What can hang from each mark:
bavoled: mabug pezaz puro tazap
sunube: bodiv
puro: bavoled
bodiv: godig pezaz roko sunube
guse: puro
ziginu: bodiv dogu
tazap: bavoled
godig: bodiv
mabug: bavoled
pezaz: bavoled
dogu: ziginu

(in the rows, 128 means zero)
Known rows, with every way that one mark hangs from another:
godig{bodiv{pezaz{bavoled{puro tazap}} roko sunube}}: [148 140  91  74 132 152 150 149 146  96 128 140 147 128 172 187 120 141
 178 142 154  98 105 109]
ziginu{bodiv{godig pezaz roko sunube} dogu}: [175 158 125 103 100 192 154 172 116 127  90 142 116 125 122 135 101 101
 114 184 135 119  61 208]
guse{puro}: [113 109 185 199 156 120  72 118  62 154 120  75  98  90 107  68 157 118
  96 136 116 135  99  84]
tazap{bavoled{pezaz puro}}: [ 97 124 158 141 129 131 152 113 107 121 124  96 156 111 149  92 132 152
  99 127  90 171 136  46]
sunube{bodiv{pezaz{bavoled{tazap}} roko}}: [ 97 123 111  86 148 120 119  97 183 132 151 142 123 120 111 145  99 144
 164 126 174 109 123 150]
pezaz{bavoled{mabug}}: [121 108 128 167 159  94  92  91 116 116 162 130 101 129 129  93 154 114
 118 110 107 126 153 123]
sunube{bodiv{godig pezaz{bavoled{puro}} roko}}: [129 135 119  65 152 114 138 124 186 162 133 143 140 121 141 164  97 133
 157 108 200 109 130 148]
sunube{bodiv}: [114  98 137 175 171 135 104  80  99 158 131 110 121 104  94  70 142 138
 100 145 108 156 117 122]
mabug{bavoled{pezaz puro tazap}}: [ 74  97 139 179 109 114 136 134 100 121 141 106 178 143 123 135 119 148
 123 115  90 147 160  38]
mabug{bavoled{puro tazap}}: [ 96 107 138 193 121  95 117 119  75 129 141 108 156 129 123 117 118 123
 123 125  95 123 138  59]
ziginu{bodiv{godig pezaz{bavoled}} dogu}: [172 160 129 160 115 175 138 125 128 117 151 125 128 135 112 113  92  62
 107 136 130 133 115 189]
ziginu{bodiv{pezaz roko sunube}}: [155 124 121 118 136 177 114 163 116 113  91 148 107 106 124 116 116 123
 134 201 131 123  78 181]
bavoled{pezaz}: [102  92 163 180 147 143 103 123  97 131 121 117 118 118 118  77 158 152
  98 135  90 168 135 111]
sunube{bodiv{godig pezaz}}: [128 122 140 133 137 145 128 124 137 162 132 118 123 107 107 114 123 155
 123 127 153 139 112 148]
puro{bavoled{mabug tazap}}: [ 83 120 126 164 110 102 139 109 113 119 156 136 101 148 112  93 133 126
 132  85  69 135 152  85]
dogu{ziginu{bodiv{godig pezaz roko sunube}}}: [187 164 111 110  92 165 112 187 131 129  54 149 124 103 126 161 137 114
 130 192 150 111  87 210]
mabug{bavoled{pezaz puro}}: [ 89  89 142 200 128 123 113 146  93 135 134 108 165 123 121 112 136 139
 108 137  92 154 149  62]
bavoled{pezaz puro}: [104  95 164 169 153 127 124 118  97 135 120 102 146 134 136  98 150 155
 104 120  95 173 151  71]
bodiv{godig}: [140 116 167 166 136 121 103 127  83 152 111 133  99 107 127  80 156 124
  99 120 109 136 111 147]
bavoled{mabug pezaz puro tazap}: [ 79 106 144 129 127  99 172 107 111 113 153  95 161 175 141 133 148 183
 121  79  91 161 184  22]
dogu{ziginu{bodiv{pezaz{bavoled{mabug tazap}} roko sunube}}}: [153 164  71  91  94 127 126 145 172  82 117 141 138 143 129 194 123 116
 163 161 142  94 141 159]
bavoled{mabug pezaz tazap}: [ 76 101 143 141 120 110 151 113 110 111 154 108 134 156 121 108 157 178
 115  93  83 158 169  63]
guse{puro{bavoled{mabug pezaz}}}: [ 65 115 153 176 116 125 127 154 119 142 155  90 113 128 101  97 143 131
 113  92  85 158 153  40]

Rows:
[166 148 131 140 113 138 109 141  95 147  67 143 121  97 113 106 157  90
  90 163 121 132 110 193]
dogu{ziginu{bodiv{godig roko}}}
[102 115 144 140 138  79 151  89  87 121 150  98 138 163 139 117 145 158
 121  87  94 136 161  45]
bavoled{mabug puro tazap}
[159 128  93 107 145 173 107 160 141 107 120 153 107  93 154 149 143 131
 159 175 147  99  77 170]
godig{bodiv{pezaz{bavoled} roko sunube}}
[115 136 100  45 143  92 164 126 190 154 159 137 142 142 143 179 107 151
 160  88 194 106 151 124]
sunube{bodiv{godig pezaz{bavoled{mabug puro}} roko}}
[ 85 122  93  69 141 102 145  97 188 123 174 137 125 140 117 157 108 160
 168 105 171 101 148 124]
sunube{bodiv{pezaz{bavoled{mabug tazap}} roko}}
[125 136 106  94 144 101 161 112 178 145 178 114 156 152 135 165 111 146
 151  77 171 124 171  96]
sunube{bodiv{godig pezaz{bavoled{mabug puro}}}}
[121 112 137  98 148 126 125 115 122 176 105 146 110  97 110  97 141 139
 110 132 149 132 100 165]
sunube{bodiv{godig roko}}
[156 135 123  80 124 132  93 171 171 125 103 174  90 106 156 164 119 120
 161 147 182  85  97 210]
bodiv{godig pezaz{bavoled} roko sunube}
[102 145  99  26 124  84 186 116 197 138 170 135 153 162 143 196  95 158
 173  68 194  98 166  99]
sunube{bodiv{godig pezaz{bavoled{mabug puro tazap}} roko}}
[108 119 126 133 145  69 138  78 124 107 171 114 140 166 146 134 131 128
 139  75 111 123 179  59]
pezaz{bavoled{mabug puro tazap}}
[159 140 124  68 130 119 113 170 173 129 101 160 119 124 175 184 109 126
 167 131 187  88 110 167]
bodiv{godig pezaz{bavoled{puro}} roko sunube}
[ 73 107 131 172 118 130 138 136 129 127 150 136 110 140 114  89 150 142
 118  97  65 165 164  85]
puro{bavoled{mabug pezaz}}
[157 143 143 134 117 168 149 128  79 146 102 139 109 119 108  79 124  76
  76 155 109 141  82 193]
ziginu{bodiv{godig roko} dogu}
[143 129 140 161 137 168 126 105  70 134 109 128 107 118  99  61 125  79
  75 177  89 146  81 174]
ziginu{bodiv{roko} dogu}
[ 95  96 148 148 144 107 147 119 105 129 145  97 149 156 139 112 163 172
 108  97  89 169 172  48]
bavoled{mabug pezaz puro}
[179 179 115 109  93 166 181 130 149  92 139 115 170 175 136 179  63  77
 141 126 136 122 129 136]
ziginu{bodiv{godig pezaz{bavoled{puro tazap}} sunube} dogu}
[120 121 143 153 154  89 112  78 120 114 148 118 140 146 144 117 123 110
 136  95 117 129 158  87]
pezaz{bavoled{puro tazap}}
[173 148 139 184 112 144 107 128  83 139  85 119 135 106 104  96 158  85
  84 152  98 150 125 166]
dogu{ziginu{bodiv{godig}}}
[173 146 108 137 113 167  89 163 122 117  60 135 121 100 118 146 138 119
 131 214 130 119  86 192]
dogu{ziginu{bodiv{pezaz roko sunube}}}
[169 141 131 117 128 127 111 154 160 122 121 138 131 134 165 174 110 119
 159 123 165 107 128 144]
bodiv{godig pezaz{bavoled{puro}} sunube}
[105 115 126 144 139  84 118  85 122 103 172 128 115 149 127 112 145 125
 132  89 105 118 166 102]
pezaz{bavoled{mabug tazap}}
[143 142 121  58 106 124 119 162 177 109 113 172 104 127 156 181 104 131
 175 128 181  78 107 184]
bodiv{godig pezaz{bavoled{tazap}} roko sunube}
[188 153 115 121 102 151 108 161 105 136  46 152 124 100 123 133 153  93
 106 187 123 123  94 199]
dogu{ziginu{bodiv{godig roko sunube}}}
[166 175  96  99  78 162 185 135 153  83 164 124 145 179 122 175  83  95
 138 120 123 114 134 151]
ziginu{bodiv{godig pezaz{bavoled{mabug tazap}} sunube} dogu}
[119 119 131  85 137 140 132 141 148 170 113 142 109  97 115 126 121 159
 133 138 175 120  94 173]
sunube{bodiv{godig pezaz roko}}
[147 130 149 148 135 125  91 139 149 129 142 143 102 112 139 127 124 114
 137 113 156 111 127 173]
bodiv{godig pezaz{bavoled}}
[100 136  97  38 117  98 166 122 197 134 170 148 129 143 125 175 104 157
 168  83 188  98 151 140]
sunube{bodiv{godig pezaz{bavoled{mabug tazap}} roko}}
[181 141 117 198 126 161  82 123  82 116  69 116 133 108 105 107 160  92
  97 197  78 149 110 158]
dogu{ziginu{bodiv{sunube}}}
